Each row was made from one walk, in order. Every step used is in the known rows, and no mark comes twice. Write each row's walk.
In the rows, zero is written as 128.
Known rows
R K C F: [ 80 129 119 167 147 118 123 127 110 139 135 132 120 101 133 124 128 144
 118 137 136 110 126 111 131 145 113  93 103 141 129 126 108 126 128 121
 107 123]
M F C K R: [ 76 136 122 125 119 111 124 128 146 169 104 137 127 135 135 121 127  84
 105 127 134  92 121  99 133 165 127  77  93 128 111 121 132 140 151 132
 101  94]
M F C K: [ 82 128 114 116 104 115 111 130 135 182 112 131 119 136 123 124 135  87
  77 122 127 100 122 111 131 143 123  91 101 134 117 120 141 146 117 117
  99 103]
R K Y: [118 124 128 142 151 128 134 130 113 154 115 140 129 118 136 113 138 149
 108 130 150 117 125 125 118 131 112 112 113 126 107 133 112 118 127 122
 120 130]
C K: [ 99 124 125 111 129 125 120 124 137 153 117 131 134 112 135 112 131 110
 108 125 128 124 127 120 117 140 124 115 113 134 114 126 148 133 143 116
 115 125]
G L Z M U: [129 115 140 147 164 144 136 125 136 158 133 131 149 156 145 112 133 132
 104 112 107 114 125 129 128 158 147 131 111 114  89 119 144 161 130 129
 120 173]
M F C K Y: [ 94 124 115 118 124 116 114 131 141 204  98 139 120 144 127 124 129  98
  95 129 142  95 119 115 118 128 115  98  92 131 107 119 139 134 131 130
  93 100]
Z M F: [110 123 128 167 117 120 112 141 134 154 146 133 153 159 128 117 153 128
  88 116 124 122 119 129 122 139 122 105 116 130 126 125 143 147  97 110
 102 125]
M Z L G: [141 127 131 196 175 119 125 136 105 159 131 128 135 110 134 116 115 127
 140 107 100 111 128 137 136 139 118 122 108 140 123 127 127 149 122 130
 115 155]
S Z M U: [105 115 144 132 106 127 115 137 140 146 130 132 136 144 143 114 143 151
 114 129 120 109 117 133 118 148 132 136 105 112  95 128 154 158 111 135
 111 141]
Y K C: [ 85 131 126  93 174 115 121 124 123 166 119 135 117 118 145 106 133 134
 129 127 150 108 134 108 129 119 107 108 103 128 120 122 136 120 149 131
 112 129]
R K C F M: [ 59 130 109 192 158 113 115 131 112 125 143 134 126 105 131 124 138 146
  89 129 124 102 121 105 125 140 116  82 104 131 121 124 123 135 125 116
 109 114]
R K Y U: [114 117 140 130 163 130 132 127 126 149  93 138 137 136 142  98 144 146
 113 144 161 110 119 127 106 155 107 110  95 128  99 138 107 125 113 138
 133 122]
U Y: [134 130 127 173 140 121 129 128 131 136 124 140 132 133 130 121 131 116
 132 128 115 125 125 133 124 132 123 103 111 118 130 131 145 127 135 130
 106 125]
S Z L: [121 130 127 156 120 122 124 131 112 161 138 131 113 106 142 112 111 129
 157 118 105 122 134 124 128 140 122 125 110 116 115 132 152 157 131 122
 100 156]
G L Z S: [155 126 114 181 199 137 138 130  97 143 134 131 121 141 135 111 122 116
 137 119 115 123 137 126 144 128 126 103 120 121 102 120 145 139 139 124
 112 161]
L G: [137 123 137 160 172 115 119 140 127 131 127 134 141 128 130 121 123 126
 129 113 107 128 135 137 119 150 118 109 121 129 131 129 132 141 116 132
 117 124]
K R: [111 137 139 156 149 117 131 135 134 123 117 136 142 133 146 115 121 123
 150 127 129 123 132 115 124 150 130 101 114 113 116 136 143 129 161 139
 124 124]
K C F M U Y: [ 90 124 113 194 142 109 104 133 156 139 132 136 138 128 131 123 137 143
 129 135 119  92 107 123 116 128 131 100  82 117 124 120 139 142 145 147
  97 102]
M Z L: [129 135 118 163 129 125 127 128 106 166 124 128 128 119 141 111 125 124
 126 115 118 127 124 128 140 120 123 115 108 129 117 132 141 151 127 124
 114 163]
G L Z: [139 129 130 157 169 134 141 117 117 152 133 132 140 132 141 123 116 108
 138 111 106 122 139 126 128 145 133 109 124 111 102 128 153 150 154 125
 121 172]
M U Y: [133 125 134 133 115 125 120 129 147 145 118 138 137 141 131 114 144 130
 132 132 129 121 114 141 124 140 132 117  95 113 120 133 134 140 131 144
 113 119]
L Z M U Y K: [127 108 149 141 195 137 130 122 137 161 111 142 137 140 140 104 155 129
  78 129 119  95 115 133 132 165 134 121  94 117  98 120 145 130 134 127
 111 139]
C F M: [ 91 127 109 207 124 110 110 136 144 120 133 129 143 128 131 123 133 121
 101 114 104 120 122 125 119 133 128 102 113 115 121 125 166 152 124 112
 105 124]
U Y K C F M: [ 74 126 112 194 183 103 113 121 144 148 128 141 122  97 140 114 135 126
 117 131 114  84 118 109 126 124 114  94  81 123 126 114 154 124 153 124
  91 108]
C F: [111 123 122 188 115 115 116 131 138 127 126 129 134 121 129 124 124 118
 137 124 109 131 126 130 122 142 122 112 115 122 130 128 154 143 121 120
 105 127]
R K C F M Z: [ 61 130 105 190 158 113 118 130  98 135 135 127 130 100 138 132 141 151
  81 135 124  89 107 110 134 123 118  76  91 136 111 125 126 136 142 126
 118 135]
F M U Y K C: [ 81 129 123 124 175 112 112 127 147 169 119 142 126 127 142 102 155 141
  97 128 140  83 114 111 125 122 123 105  76 115 110 118 138 127 159 144
 116 110]
Y K C F M Z: [ 57 128 106 182 169 107 113 128 121 154 118 128 129 101 151 123 141 133
  96 129 124  89 114 110 133 110 112  95  83 128 108 116 161 135 155 126
 109 131]
U Y K R: [111 134 143 158 177 116 144 116 149 141 106 148 135 109 151 102 136 113
 148 134 132 105 127 115 138 155 121 101  92 116 116 127 141 112 174 139
 110 118]
F M: [103 132 114 162 135 117 116 139 134 124 132 131 145 141 135 118 144 129
  91 109 116 119 127 119 116 122 132 100 118 108 114 130 159 143 131 120
 122 128]

Which walk is each row?
[105 120 132 170 112 115 113 136 128 160 149 132 139 141 136 125 143 135
 107 124 118 109 118 133 122 143 120 109 107 122 114 125 156 158 100 115
  91 133]	S Z M F
[ 70 126 112 160 132 112  96 144 152 133 132 127 140 134 133 122 134 149
 120 128 128  99 113 118 113 131 129 104  92 117 117 121 146 154 139 140
 113 112]	K C F M U
[ 96 120 118 119 134 122 128 128 131 180  89 143 118 139 137 119 113 103
 110 126 134  98 129 111 118 128 120 109 105 125  99 123 143 123 144 135
 104 110]	F C K Y
[ 93 124 122 175 171 109 122 114 137 157 116 141 115  98 139 115 128 121
 146 140 125  99 124 120 135 130 107 102  86 132 134 117 141 117 149 130
  84 114]	U Y K C F
[ 97 127 134  95 165 120 119 120 151 180 111 143 118 119 143 104 144 138
 136 140 152  96 117 119 128 130 115 117  76 125 118 121 126 121 156 151
 111 117]	M U Y K C
[ 83 136  96 223 154 110 112 139 109 161 144 127 131 110 141 123 118 141
 125 121 107  97 117 112 132 108 123  98  92 133 122 122 151 154 142 132
 100 142]	K C F M Z L
[ 91 126 107 218 123 113 113 136 125 121 123 123 147 124 137 130 139 126
  92 121 104 114 110 128 127 117 128  95 100 120 112 126 171 152 130 121
 115 135]	C F M Z
[ 88 135 122 124 163 123 129 131  97 146 137 135 115 116 138 119 137 151
 107 134 149 112 130 110 129 132 112  93 110 135 122 131 103 120 132 126
 122 128]	R K C
[ 93 128 117 173 144 112 114 131 129 139 131 130 126 126 136 127 118 136
 160 134 124 119 129 121 118 129 113 101 105 130 135 125 145 132 137 136
  97 122]	K C F
[110 128 123 159 128 121 115 133 151 134 126 138 146 145 131 115 153 132
  98 124 118 108 110 131 120 133 140 110  96 105 113 129 146 149 134 136
 119 117]	F M U Y
[127 117 139 164 127 128 125 135 149 149 128 142 146 153 135 110 151 138
 100 128 118 114 111 138 127 143 139 125  95 119 117 126 134 139 113 134
 104 126]	Z M U Y
[ 97 125  94 252 153 115 104 147 100 116 125 123 133 128 128 121 143 134
  86 127 111 113 107 132 140 106 119  88 101 126 110 120 162 144 112 117
 109 128]	C F M Z S
[111 111 140 109 162 126 117 124 156 174  78 134 143 125 143  99 129 120
 119 147 153 107 119 127  94 149 112 123  94 136  96 129 142 127 144 141
 118 111]	C K Y U
[ 79 133 128 124 142 116 133 128 137 147  99 141 123 129 144 115 115  91
 113 124 125  98 131  97 134 162 132  90 102 122 101 125 135 128 167 138
 114 105]	F C K R
[112 118 136 176 124 121 126 133 114 139 138 136 136 133 147 121 128 139
 116 123 105 113 127 128 124 140 126 120 116 117 104 130 162 145 120 121
 103 148]	S Z M
[133 117 137 137 158 124 122 133 147 156  87 135 148 156 143 100 130 135
 145 139 152 113 123 136  99 137 111 121 103 119 104 138 137 135 126 151
 124 118]	K Y U
[ 97 136 115 136  96 111 110 137 125 163 120 134 120 160 122 128 134 104
 104 117 127 111 126 117 137 135 119  84 105 117 127 125 135 152  99 127
 102 111]	M F C
[ 85 129  90 241 186 109 105 151  88 129 134 124 126 130 131 128 136 152
 100 133 121  96 111 121 137  91 109  80  91 134 115 119 150 135 135 136
 106 120]	K C F M Z S
[ 82 130 104 208 148 107 108 139 119 135 130 124 139 118 140 137 127 137
 110 130 114  95 112 116 123 108 120  88  96 127 114 124 159 144 153 139
 110 128]	K C F M Z
[ 94 132 139 143 153 121 132 127 145 144 109 135 145 110 145 112 125 107
 124 134 132 116 129 106 120 160 131 104 108 129 106 128 144 125 180 130
 120 117]	C K R
[ 48 122 116 129 151 110  99 129 153 157 118 131 125 110 140 104 147 144
 100 126 140  90 115 112 123 131 122 117  82 118 109 113 150 145 139 129
 111 113]	Y K C F M U
[ 89 121 131 135 151 114 113 117 155 170 110 138 119 103 138 108 139 137
 148 146 141  95 112 124 131 141 117 118  74 128 126 117 131 125 144 142
  92 112]	M U Y K C F
[ 81 118 121 169 133 115 110 121 171 146 112 138 134 105 137 104 155 120
  94 128 116  97 105 126 127 142 133 117  78 112 113 115 157 145 133 120
 101 115]	C F M U Y K
[ 94 124 125 127 146 118 115 123 159 157 113 139 136 121 139  96 162 130
  86 122 128 100 111 122 128 129 133 117  84 107 104 122 150 139 144 125
 118 119]	F M U Y K
[114 124 111 250 174 108 109 137 116 141 136 125 142 105 131 122 116 129
 119 102  79 103 119 131 133 142 128 109 101 135 120 119 149 165 119 117
 100 141]	C F M Z L G
[ 96 128 121 129 115 124 105 141 153 137 127 128 147 141 134 110 152 142
  89 112 130 117 117 127 115 128 138 118 106 107 107 128 151 158 122 134
 134 123]	F M U
[111 136 103 186 140 119 120 136 104 155 134 127 139 121 141 112 134 131
  91 104 105 110 119 119 135 111 132 108 107 119 108 129 154 159 131 119
 121 152]	F M Z L
[151 115 141 176 173 142 143 117 142 163 135 141 150 154 143 114 135 122
 113 119  97 103 118 133 133 159 148 124  97 115  97 119 140 151 143 132
 109 163]	G L Z M U Y
[101 131 102 229 125 115 114 132 119 148 131 125 140 112 134 116 128 125
 106 111  88 107 115 122 137 125 130 109  98 125 116 124 164 165 124 112
 106 151]	C F M Z L
